Each row was made from one small tree. Brackets hold a mark, then the marks that hang from it, in the order of their numbers. Every link used is in the known rows. Write each row's tree.
Known rows:
(J571 (J454 (J79 J406)) (J494 (J579 J185))): 3.5; 35.2; -6.6; -26.8; -2.0; 34.8; 12.7; -28.0; 1.1; 3.6; -2.3; 0.8; 33.8; 14.3; -14.8; 10.2; 10.1; -6.8; 1.9; 27.8; 15.3; 13.3; 9.0; 42.7; -4.8
(J494 J579 (J610 (J454 (J79 J406) J571))): 5.0; 13.7; -9.0; -40.1; -4.1; 39.9; 19.3; -26.9; -8.5; 0.5; -1.7; -13.1; 21.5; 2.2; -0.1; -3.5; 13.3; -9.4; 2.9; 15.1; 6.3; 10.4; 11.1; 3.8; -34.4
(J494 (J579 (J185 J571)) (J610 J454)): -6.7; 32.9; -9.1; -12.6; -1.2; 52.1; 25.4; -8.1; -3.5; -1.3; 10.2; -17.5; 7.2; 4.9; -0.6; 1.1; 7.4; 6.4; 6.4; 13.1; 4.0; 14.8; -1.4; 15.6; -38.0
(J610 (J454 J571)): 14.1; 3.4; -3.2; -15.0; -2.7; -2.1; 30.5; -12.1; 4.9; 2.1; -2.9; -10.8; 3.4; 2.3; -6.2; 0.6; 0.3; -11.6; 1.0; 22.6; 2.9; 1.9; 2.1; -1.8; 1.2
(J494 J579): -8.9; 9.7; -0.8; -3.9; -1.0; 30.8; 3.8; -7.1; -9.4; 3.9; -0.6; -0.7; 1.3; -1.1; -0.2; -4.4; 3.8; 6.5; 2.6; 2.9; -1.9; 3.2; 3.6; 0.9; -10.5
(J185 (J571 (J454 (J79 J406)) (J494 J579)) J610): 17.5; 14.8; -1.7; -42.2; 2.2; 46.6; 16.9; -6.2; -4.6; 4.6; -16.1; -5.4; 31.6; 10.4; -11.4; 8.7; 19.1; -16.1; 7.9; 20.0; 16.3; 12.2; 7.6; 19.8; -47.5
(J610 (J185 J571 J579) J454 J494): 1.4; 15.3; -7.4; 12.2; -3.0; 8.8; 28.2; -6.0; -9.2; 2.6; -12.1; -21.8; 4.7; 5.0; -13.1; 7.9; 1.9; -15.6; 8.4; 30.0; 3.1; 15.9; 2.3; 40.6; 11.0
(J571 J454 J494): 7.6; 13.3; -1.0; -23.7; 2.5; 0.8; 17.4; -11.6; 7.9; -10.0; 2.5; 3.8; 19.4; 6.5; -13.1; 10.2; 5.0; 11.3; 6.1; 23.6; 14.6; 10.4; 3.1; 21.0; -9.9
(J571 (J454 (J79 J406))): 9.4; 13.3; -2.6; -24.6; -2.0; 0.3; 11.0; -12.8; 5.8; -4.5; -10.4; -1.6; 17.5; 9.5; -9.4; 1.3; 8.6; -25.5; 3.4; 15.4; 10.1; 1.2; 6.8; 8.7; 9.6
(J185 J571): 10.4; 5.3; 0.8; -5.2; 3.9; 10.8; 15.7; 6.1; -2.6; 3.0; -10.7; -2.0; -2.2; 3.5; -3.4; 2.7; 3.0; -16.0; 3.7; 2.8; -1.0; 2.0; -1.9; -3.3; -6.2
(J579 (J185 J571 (J610 (J454 J79))) J494): 18.2; 31.7; -2.9; 4.8; 8.6; 34.7; 28.5; 7.2; 8.3; 13.0; -1.3; -21.1; 19.3; 10.8; -0.4; 21.1; 6.5; -16.4; -1.6; 19.7; 6.9; 6.9; -9.2; 44.3; -24.1
(J454 J79 J571): 22.2; -8.7; -1.7; -23.6; 1.0; 4.0; 12.5; -15.0; -7.5; 10.3; -18.8; 4.1; 5.5; 4.4; -3.1; 6.3; 2.1; -28.3; -7.3; 9.8; -1.5; -2.2; 9.3; 5.2; -7.2
(J494 J579 (J610 J185 (J454 J571))): -0.8; 15.5; -9.7; -25.6; -4.0; 35.8; 18.5; -18.3; -13.1; -3.6; 4.7; -15.8; 8.3; 2.4; -8.3; -3.8; 6.3; 17.9; 3.7; 20.0; 3.5; 17.5; 7.8; 14.7; -33.1
(J185 J571 (J579 (J494 J610))): 8.8; 11.4; -1.7; -5.7; 9.0; 40.6; 30.0; 7.1; -6.3; -6.8; -15.6; -5.9; 9.8; 0.7; 3.8; 10.3; 11.7; -10.2; 7.6; 2.4; 2.1; 9.1; 1.1; 7.3; -32.8
(J406 J79): 5.7; 10.4; 1.6; -8.8; -6.8; 11.2; -4.3; -1.8; -10.1; 1.2; -4.3; 7.1; 5.2; -0.7; -0.9; 4.2; 4.0; -21.9; -0.2; 1.0; -2.5; 2.8; 3.5; 20.0; 6.2
(J610 (J185 J571) (J454 J79) (J494 J579)): 2.1; 25.6; -8.0; -3.6; 0.1; 17.5; 25.2; -20.6; -16.0; 14.1; -11.0; -21.1; 9.6; 6.8; -12.9; 9.1; 4.2; -25.2; 5.0; 36.7; 2.6; 13.6; 4.4; 53.9; 8.8
(J571 (J454 (J79 J406)) J494): 13.1; 16.0; -3.8; -32.9; 0.1; 2.4; 12.1; -22.8; 5.2; -3.4; -6.1; 3.9; 33.4; 10.5; -13.4; 10.5; 10.8; -14.4; 2.7; 24.5; 17.3; 8.7; 9.3; 27.5; 1.2
(J494 (J579 J185) J610): -13.7; 20.9; -6.6; -8.0; -1.9; 49.3; -2.0; -7.8; -6.6; -2.3; 12.5; -8.0; 7.6; 3.1; 3.8; 0.4; 4.6; 22.4; 1.5; -1.6; 0.7; 14.0; 0.3; 15.4; -39.2
(J494 (J579 J185)): -10.6; 21.0; -3.3; 8.5; -2.3; 40.1; 2.4; -6.3; -5.8; 8.6; 5.9; -4.1; 1.7; 5.1; -1.3; -0.1; -0.7; 8.9; -0.9; 4.9; -2.6; 6.9; -0.2; 16.7; -7.3
(J494 J579 (J610 J454)): -11.1; 19.8; -6.8; -20.0; -2.2; 35.8; 16.1; -13.3; -5.7; -7.8; 11.9; -13.2; 8.2; -3.3; 3.0; -5.2; 9.8; 13.5; 7.8; 9.7; 5.7; 10.8; 3.5; 2.4; -35.5
(J454 (J79 J406) (J571 (J494 J610))): 26.1; -3.3; -6.5; -48.4; -1.4; 13.7; 1.0; -28.9; -5.7; 7.6; -13.6; 2.3; 36.5; 8.2; -4.8; 10.4; 11.7; -19.0; -7.3; 10.8; 9.8; 9.0; 13.1; 17.3; -21.9

Write each row's tree:
10.0; 1.0; -4.2; -9.4; -4.0; 36.0; 21.4; 0.7; -8.0; 6.7; -23.8; -20.6; 21.3; 3.6; 0.9; 7.7; 16.6; -40.9; 8.4; 15.7; 9.9; 9.2; 7.0; 20.3; -32.4 : (J185 J571 J579 (J610 (J454 (J79 J406)) J494))
-7.1; 10.6; -10.2; -6.0; -5.3; 16.3; 12.5; -4.8; -7.3; -13.1; 4.2; -12.1; 2.2; 0.5; -4.6; -3.6; 6.5; 8.6; 5.3; 9.9; 6.9; 14.9; 6.5; 16.3; -22.7 : (J494 (J610 (J185 J579) J454))
11.6; 18.6; -4.3; -8.8; 8.5; 37.4; 41.4; 0.2; -6.0; -5.1; -16.8; -9.2; 10.4; 1.2; 3.0; 11.7; 14.7; -26.8; 7.3; 12.0; 5.3; 7.5; 4.3; 15.9; -29.3 : (J185 J571 (J579 (J494 (J610 (J454 J79)))))
20.7; 28.0; -0.1; -3.5; 11.1; 35.6; 27.8; 10.0; 10.0; 6.0; -4.6; -15.2; 21.1; 14.0; -3.7; 23.1; 6.7; -9.6; 0.4; 19.1; 7.6; 8.4; -8.3; 42.2; -29.4 : (J579 (J185 (J571 (J454 J79)) J610) J494)
13.3; 30.6; -9.8; 0.2; -0.6; 22.9; 35.2; -10.6; -9.0; 8.0; -21.5; -16.8; 16.1; 10.6; -13.5; 5.2; 10.3; -42.3; 3.1; 28.1; 7.0; 8.5; 8.3; 39.1; 17.2 : (J610 (J185 J571 (J579 J494)) (J454 (J79 J406)))
3.1; 14.6; -5.8; -8.0; 1.4; 29.3; 20.8; -9.5; -2.3; -6.0; -8.5; -10.2; 23.2; 0.6; 5.3; 6.3; 13.8; -16.4; 3.6; 7.7; 8.6; 6.8; 6.9; 17.6; -15.2 : (J185 (J579 (J494 (J610 (J454 (J79 J406))))))
-2.0; 37.1; -11.4; -20.3; -3.4; 54.0; 20.4; -17.1; -5.4; 3.8; 3.3; -17.8; 18.3; 8.4; -1.2; 1.2; 11.9; -15.0; 3.8; 13.5; 6.5; 13.7; 3.5; 21.8; -29.5 : (J494 (J579 (J185 J571)) (J610 (J454 (J79 J406))))
10.6; 14.5; -2.6; -8.3; 11.2; 15.6; 12.2; 1.3; -0.9; -3.0; 0.7; -11.5; 16.1; 3.6; -1.6; 13.3; 5.6; 12.5; 1.6; 7.6; 3.2; 12.3; -4.3; 29.1; -20.8 : (J579 (J494 (J610 (J185 J571))))
12.5; 2.8; -6.1; -3.5; -3.5; -11.5; 19.1; -17.9; -2.4; 7.3; -2.6; -22.1; 12.4; 6.0; -15.0; 9.8; -5.0; 0.5; 0.3; 35.6; 2.2; 14.5; 0.1; 40.3; 13.0 : (J610 J185 (J454 J571) J494)
3.1; 9.1; -3.9; -2.5; 0.1; -13.0; 17.6; -19.1; 1.2; 6.9; -1.7; -16.1; 13.6; -0.3; 0.7; 11.7; 1.8; -23.8; 2.3; 25.3; 5.8; 3.0; 0.8; 34.6; 11.1 : (J610 (J454 J79) J494)
11.4; -1.8; -3.2; -26.6; -5.1; 27.2; 8.0; -16.9; -4.9; 14.3; -9.3; -22.2; 30.3; 3.5; -0.6; 7.1; 10.5; -15.0; 1.1; 21.6; 9.3; 7.5; 6.7; 21.6; -30.6 : (J185 (J610 (J454 (J79 J406) J571) (J494 J579)))
-6.2; 22.5; -9.4; -20.9; -1.3; 29.1; 7.3; -20.7; -10.0; -3.3; 12.1; -6.3; 20.0; 1.7; -8.8; 4.2; 7.6; 26.8; 3.5; 20.6; 11.5; 19.7; 6.5; 34.9; -30.6 : (J571 (J494 J579 (J610 J185 J454)))
13.6; 7.5; 0.4; -31.1; 2.1; 38.9; 13.4; -3.1; -4.1; 5.9; -18.9; -15.2; 28.6; 9.2; -6.5; 10.3; 15.7; -21.1; 10.0; 19.0; 10.2; 11.1; 3.3; 20.4; -38.4 : (J185 (J571 (J454 (J79 J406))) (J610 (J494 J579)))
-3.1; 11.7; -9.2; -11.9; -2.6; 3.0; 8.8; -6.0; -2.3; -10.7; 10.8; -14.8; 4.1; 1.3; -5.4; -1.6; 3.9; 13.5; 3.4; 11.1; 7.1; 13.9; 1.7; 17.4; -17.7 : (J494 (J610 J185 J454))
19.3; 5.0; -9.0; -45.9; -3.2; 33.1; -0.3; -33.4; -15.0; 11.1; -15.1; -0.6; 36.1; 10.0; -9.9; 7.2; 11.8; -10.1; -6.2; 15.7; 8.6; 14.1; 16.9; 29.5; -25.1 : (J454 (J79 J406) (J571 (J494 J579 (J610 J185))))
19.5; 3.3; -5.3; -20.6; -4.1; -7.6; 18.4; -29.2; 2.0; 12.6; -11.3; -19.8; 29.1; 5.5; -4.0; 11.2; 4.4; -33.3; -0.8; 30.3; 6.8; 5.3; 5.4; 27.2; 15.1 : (J610 (J454 (J79 J406) J571) J494)
23.0; -1.8; -7.0; -36.7; 1.9; 10.2; 6.1; -22.9; -12.6; 5.4; -11.6; 4.3; 19.7; 6.7; -7.8; 13.5; 6.0; -8.5; -7.6; 16.6; 6.3; 11.0; 12.7; 30.8; -30.7 : (J454 J79 (J571 (J494 (J610 J185))))
1.0; 23.8; -3.1; -9.9; -0.2; 55.1; 15.0; -0.3; -6.5; 8.0; -6.0; -7.2; 6.3; 9.9; -5.3; 4.9; 8.1; -9.3; 3.2; 12.3; 3.1; 8.0; 2.6; 21.2; -34.6 : (J494 (J579 (J185 (J571 (J454 J79)) J610)))
0.3; 20.6; -1.5; -25.3; 2.4; 24.4; 19.9; -18.1; 0.7; -6.8; 3.4; 3.4; 20.4; 5.3; -13.4; 7.0; 7.1; 17.2; 7.8; 25.8; 12.6; 13.2; 6.3; 21.9; -17.5 : (J571 J454 (J494 J579))
-4.0; 16.2; -3.5; -5.9; -0.9; 42.0; -3.3; -9.1; -5.3; 8.3; 8.0; -0.4; 19.6; 4.7; -3.9; 9.3; 4.2; 22.2; -1.5; 10.0; 8.1; 12.9; 2.6; 33.3; -32.6 : (J571 (J494 (J579 (J185 J610))))
13.9; 30.7; -0.3; 13.4; 11.1; 26.8; 22.7; 6.4; 8.4; 10.4; 0.2; -12.4; 13.4; 10.3; -1.3; 20.1; -0.3; -4.0; -2.3; 11.1; -0.6; 6.6; -12.1; 36.0; -1.9 : (J579 (J185 J571) J494)
13.1; 27.0; -5.8; -3.4; 6.6; 24.5; 27.3; -7.3; 11.9; 0.4; 12.6; -19.8; 21.5; 7.7; 1.4; 18.2; 0.8; 13.1; -2.7; 17.7; 4.9; 12.0; -8.3; 35.6; -20.6 : (J579 J185 (J494 (J610 (J454 J571))))
10.9; 14.5; -5.6; -30.5; 4.5; 36.9; 36.1; -7.2; -8.1; -13.8; -19.9; 5.2; 14.0; 6.2; -8.6; 11.3; 17.0; -22.4; 10.1; 17.9; 12.7; 14.5; 12.0; 18.0; -39.9 : (J185 (J571 (J454 J79) (J494 J610)) J579)
11.4; -3.3; -0.1; -15.3; 2.3; 37.2; 24.4; 7.7; -8.0; -4.5; -26.6; -10.4; 13.3; 5.4; -3.4; 12.5; 15.8; -28.2; 11.2; 15.6; 9.4; 9.8; 7.1; 19.7; -47.0 : (J185 (J571 (J454 J79)) J579 (J610 J494))
